Every row comes from one small tree of marks. The marks that hang from a mark follow it in brackets, in the order of their numbers. Every link used is in the known rows. Which tree was each row made from?
Known rows:
z_57[z_719[z_288]]: [-0.28, -0.08,  0.20, -0.38,  0.22, -0.30,  0.09,  0.11,  0.04,  0.33,
  0.24,  0.37,  0.08,  0.07, -0.60, -0.26,  0.07, -0.09,  0.19]
z_296[z_288[z_81 z_456[z_759] z_680]]: [ 0.12,  0.30,  0.23, -0.06,  0.11, -0.30,  0.11, -0.24,  0.03, -0.29,
 -0.03,  0.07, -0.01,  0.08,  0.11,  0.14, -0.01,  0.14,  0.06]
z_719[z_288[z_81 z_456 z_680]]: [-0.20,  0.14,  0.25,  0.07,  0.18, -0.31, -0.03, -0.14, -0.10,  0.14,
  0.10,  0.09,  0.02,  0.03, -0.44,  0.00, -0.33,  0.02,  0.05]
z_296[z_288]: [-0.25,  0.07,  0.23, -0.38,  0.11, -0.22, -0.06, -0.14,  0.11,  0.22,
  0.13,  0.27,  0.07,  0.12, -0.24, -0.19,  0.32,  0.00,  0.07]
z_719[z_288[z_81 z_296]]: [-0.11,  0.23,  0.22,  0.07,  0.36,  0.07,  0.00, -0.34, -0.16, -0.22,
  0.18,  0.17,  0.01, -0.02, -0.29,  0.13, -0.01, -0.05,  0.40]
z_759[z_456]: [-0.34,  0.37,  0.14, -0.18,  0.20, -0.34, -0.16, -0.19,  0.00,  0.52,
  0.20,  0.06,  0.08,  0.12, -0.45, -0.11,  0.09, -0.03,  0.06]
z_296[z_288[z_81 z_456 z_680]]: [-0.07,  0.21,  0.23, -0.08,  0.06, -0.31, -0.07, -0.06,  0.11,  0.10,
 -0.04,  0.06,  0.03,  0.12, -0.05, -0.03, -0.04,  0.07, -0.05]
z_57[z_719[z_288[z_456 z_680]]]: [-0.23, -0.20,  0.11, -0.29,  0.07, -0.40, -0.02,  0.36,  0.03,  0.54,
  0.18,  0.18,  0.08,  0.11, -0.45, -0.25, -0.22, -0.02,  0.04]
z_288[z_81 z_456[z_759] z_680 z_813]: [ 0.18,  0.27,  0.14,  0.26,  0.22, -0.02,  0.19, -0.16, -0.12, -0.63,
  0.03,  0.07, -0.04,  0.01,  0.17,  0.31, -0.20, -0.04,  0.18]
z_296[z_288[z_81 z_680 z_813]]: [ 0.24,  0.20,  0.20, -0.17,  0.15, -0.10,  0.19,  0.02,  0.01, -0.32,
  0.07,  0.21,  0.02,  0.03,  0.22,  0.15,  0.15,  0.00,  0.30]
z_680[z_288[z_81]]: [-0.28,  0.36,  0.24,  0.09,  0.05,  0.15,  0.04, -0.34,  0.02, -0.10,
 -0.02,  0.13, -0.09,  0.10, -0.27,  0.05,  0.21,  0.00,  0.20]
z_296[z_288[z_81 z_456[z_759] z_813]]: [ 0.19,  0.45,  0.24, -0.04,  0.29, -0.23,  0.18, -0.37, -0.03, -0.71,
 -0.01,  0.19,  0.01,  0.03,  0.08,  0.21,  0.28,  0.07,  0.18]
z_288[z_813]: [-0.21,  0.05,  0.13, -0.06,  0.23,  0.04,  0.02, -0.06, -0.04, -0.12,
  0.17,  0.28,  0.04,  0.04, -0.17, -0.02,  0.14, -0.16,  0.20]
z_759[z_456[z_288[z_296]]]: [-0.08,  0.32,  0.00,  0.12,  0.20, -0.12, -0.23, -0.03, -0.10,  0.52,
  0.29, -0.05,  0.10,  0.04, -0.36,  0.02,  0.19, -0.05, -0.05]
z_719[z_288[z_456]]: [-0.49,  0.04,  0.23, -0.11,  0.22, -0.36, -0.17, -0.20, -0.08,  0.33,
  0.19,  0.20,  0.07,  0.07, -0.70, -0.21, -0.05, -0.01, -0.03]
z_288[z_81 z_296 z_680 z_813]: [ 0.23,  0.12,  0.04,  0.21,  0.24,  0.40,  0.09,  0.03, -0.13, -0.47,
  0.10,  0.06, -0.02, -0.01,  0.38,  0.32, -0.12, -0.14,  0.47]
z_759[z_456[z_288]]: [-0.22,  0.36,  0.11,  0.05,  0.17, -0.41, -0.13, -0.05, -0.02,  0.64,
  0.27,  0.06,  0.10,  0.06, -0.64, -0.11,  0.16, -0.05, -0.26]
z_456[z_288[z_296 z_680] z_759]: [ 0.19, -0.07,  0.00,  0.26,  0.12,  0.18,  0.08,  0.07, -0.16, -0.11,
  0.26,  0.06,  0.00, -0.02,  0.13,  0.20, -0.02, -0.07,  0.14]

Write each row's tree:
[ 0.32,  0.19,  0.08,  0.46,  0.19,  0.19,  0.17, -0.08, -0.15, -0.39,
  0.15,  0.02, -0.04, -0.06,  0.18,  0.37, -0.09, -0.07,  0.16]	z_456[z_288[z_81 z_296 z_680] z_759]
[-0.03, -0.12,  0.14, -0.18,  0.20, -0.13,  0.14,  0.11, -0.20,  0.02,
  0.32,  0.27,  0.04, -0.01, -0.17,  0.01, -0.05, -0.06,  0.40]	z_719[z_288[z_680 z_813]]
[ 0.28,  0.59,  0.02,  0.32,  0.36,  0.00, -0.01, -0.09, -0.17, -0.11,
  0.23, -0.04,  0.06, -0.05, -0.13,  0.31,  0.19, -0.08,  0.11]	z_759[z_456[z_288[z_81 z_296 z_813]]]
[-0.16,  0.18,  0.22, -0.27,  0.14, -0.34, -0.04, -0.30,  0.05, -0.08,
  0.06,  0.19,  0.04,  0.12, -0.16, -0.08,  0.28,  0.09,  0.02]	z_296[z_288[z_456[z_759]]]
[-0.38,  0.39,  0.22,  0.18,  0.02,  0.04, -0.11, -0.33,  0.03, -0.02,
 -0.11,  0.02, -0.07,  0.13, -0.36,  0.00,  0.14,  0.04, -0.01]	z_680[z_288[z_81 z_456]]
[ 0.16,  0.33,  0.14,  0.45,  0.30,  0.17,  0.13, -0.31, -0.14, -0.49,
  0.14,  0.11, -0.03, -0.05, -0.05,  0.30,  0.11, -0.10,  0.08]	z_456[z_288[z_81 z_296] z_759]
[ 0.22,  0.45,  0.01,  0.33,  0.16, -0.08, -0.07,  0.05, -0.11,  0.31,
  0.21, -0.15,  0.05,  0.00, -0.10,  0.24, -0.10, -0.03,  0.01]	z_759[z_456[z_288[z_81 z_296 z_680]]]
[ 0.01, -0.03,  0.09, -0.27,  0.04, -0.21, -0.05,  0.21,  0.03,  0.07,
  0.09,  0.14,  0.09,  0.10,  0.12, -0.06,  0.13,  0.04,  0.10]	z_296[z_288[z_456 z_680 z_813]]
[ 0.02,  0.40,  0.20,  0.25,  0.34, -0.05,  0.16, -0.39, -0.10, -0.73,
  0.00,  0.15, -0.02,  0.00, -0.04,  0.26,  0.02, -0.07,  0.14]	z_288[z_81 z_456[z_759] z_813]
[ 0.23,  0.38,  0.19,  0.37,  0.35, -0.05,  0.33, -0.24, -0.15, -0.66,
  0.14,  0.26, -0.03, -0.08, -0.14,  0.30,  0.17, -0.14,  0.03]	z_456[z_288[z_81 z_813] z_759]
[-0.02,  0.37,  0.06,  0.07,  0.24, -0.33, -0.02,  0.05, -0.12,  0.34,
  0.31,  0.11,  0.10,  0.01, -0.44,  0.02,  0.26, -0.08, -0.09]	z_759[z_456[z_288[z_813]]]
[ 0.34,  0.11,  0.01,  0.43,  0.21,  0.30,  0.11,  0.17, -0.16, -0.33,
  0.16,  0.05,  0.00, -0.07,  0.20,  0.32, -0.04, -0.15,  0.18]	z_456[z_288[z_81 z_296 z_680 z_813]]
[ 0.01,  0.34,  0.20,  0.19,  0.38, -0.03,  0.03, -0.50, -0.22, -0.50,
  0.13,  0.07, -0.02, -0.02, -0.21,  0.24, -0.08,  0.04,  0.32]	z_719[z_288[z_81 z_296 z_456[z_759]]]
[ 0.20,  0.05,  0.11, -0.26,  0.09, -0.23,  0.12,  0.03, -0.05, -0.30,
  0.11,  0.15,  0.03,  0.06,  0.27,  0.10,  0.16,  0.10,  0.20]	z_296[z_288[z_456[z_759] z_680 z_813]]
[ 0.29,  0.19, -0.12,  0.16,  0.16,  0.00, -0.06,  0.32, -0.19,  0.28,
  0.34, -0.08,  0.10, -0.01,  0.08,  0.20,  0.07, -0.05,  0.16]	z_759[z_456[z_288[z_296 z_680 z_813]]]
[-0.04,  0.43,  0.10,  0.29,  0.11,  0.34, -0.03, -0.47, -0.10, -0.54,
 -0.07, -0.07, -0.12,  0.08,  0.11,  0.30,  0.20,  0.11,  0.33]	z_680[z_288[z_81 z_296 z_456[z_759]]]
[-0.08,  0.37,  0.19,  0.11,  0.12,  0.25,  0.14, -0.25, -0.07, -0.41,
  0.00,  0.17, -0.09,  0.05, -0.07,  0.18,  0.30, -0.04,  0.35]	z_680[z_288[z_81 z_813]]
[-0.20,  0.26,  0.19,  0.15,  0.32, -0.03, -0.16, -0.33, -0.14, -0.12,
  0.11,  0.05,  0.03,  0.01, -0.37,  0.08, -0.09, -0.01,  0.20]	z_719[z_288[z_81 z_296 z_456]]
[ 0.17,  0.38,  0.08,  0.33,  0.37,  0.25,  0.06, -0.36, -0.17, -0.87,
  0.03,  0.05, -0.03, -0.02,  0.25,  0.38,  0.03, -0.07,  0.34]	z_288[z_81 z_296 z_456[z_759] z_813]
[ 0.19, -0.02, -0.06,  0.16,  0.17,  0.26,  0.01,  0.04, -0.19, -0.48,
  0.14,  0.00,  0.00,  0.02,  0.45,  0.27, -0.10, -0.04,  0.39]	z_288[z_296 z_456[z_759] z_680 z_813]
[-0.14, -0.11,  0.09, -0.30,  0.25, -0.01,  0.00,  0.13, -0.02,  0.17,
  0.26,  0.25,  0.07,  0.05, -0.30, -0.13,  0.10, -0.09,  0.42]	z_57[z_719[z_288[z_296]]]
[-0.02,  0.04,  0.15, -0.26,  0.03, -0.33,  0.00, -0.06,  0.03,  0.02,
  0.08,  0.11,  0.03,  0.12,  0.08, -0.02,  0.07,  0.13,  0.07]	z_296[z_288[z_456[z_759] z_680]]
[-0.09,  0.05,  0.20, -0.10,  0.15, -0.38,  0.08,  0.19,  0.04,  0.23,
  0.08,  0.13,  0.05,  0.07, -0.43, -0.09, -0.31, -0.01,  0.05]	z_57[z_719[z_288[z_81 z_456 z_680]]]
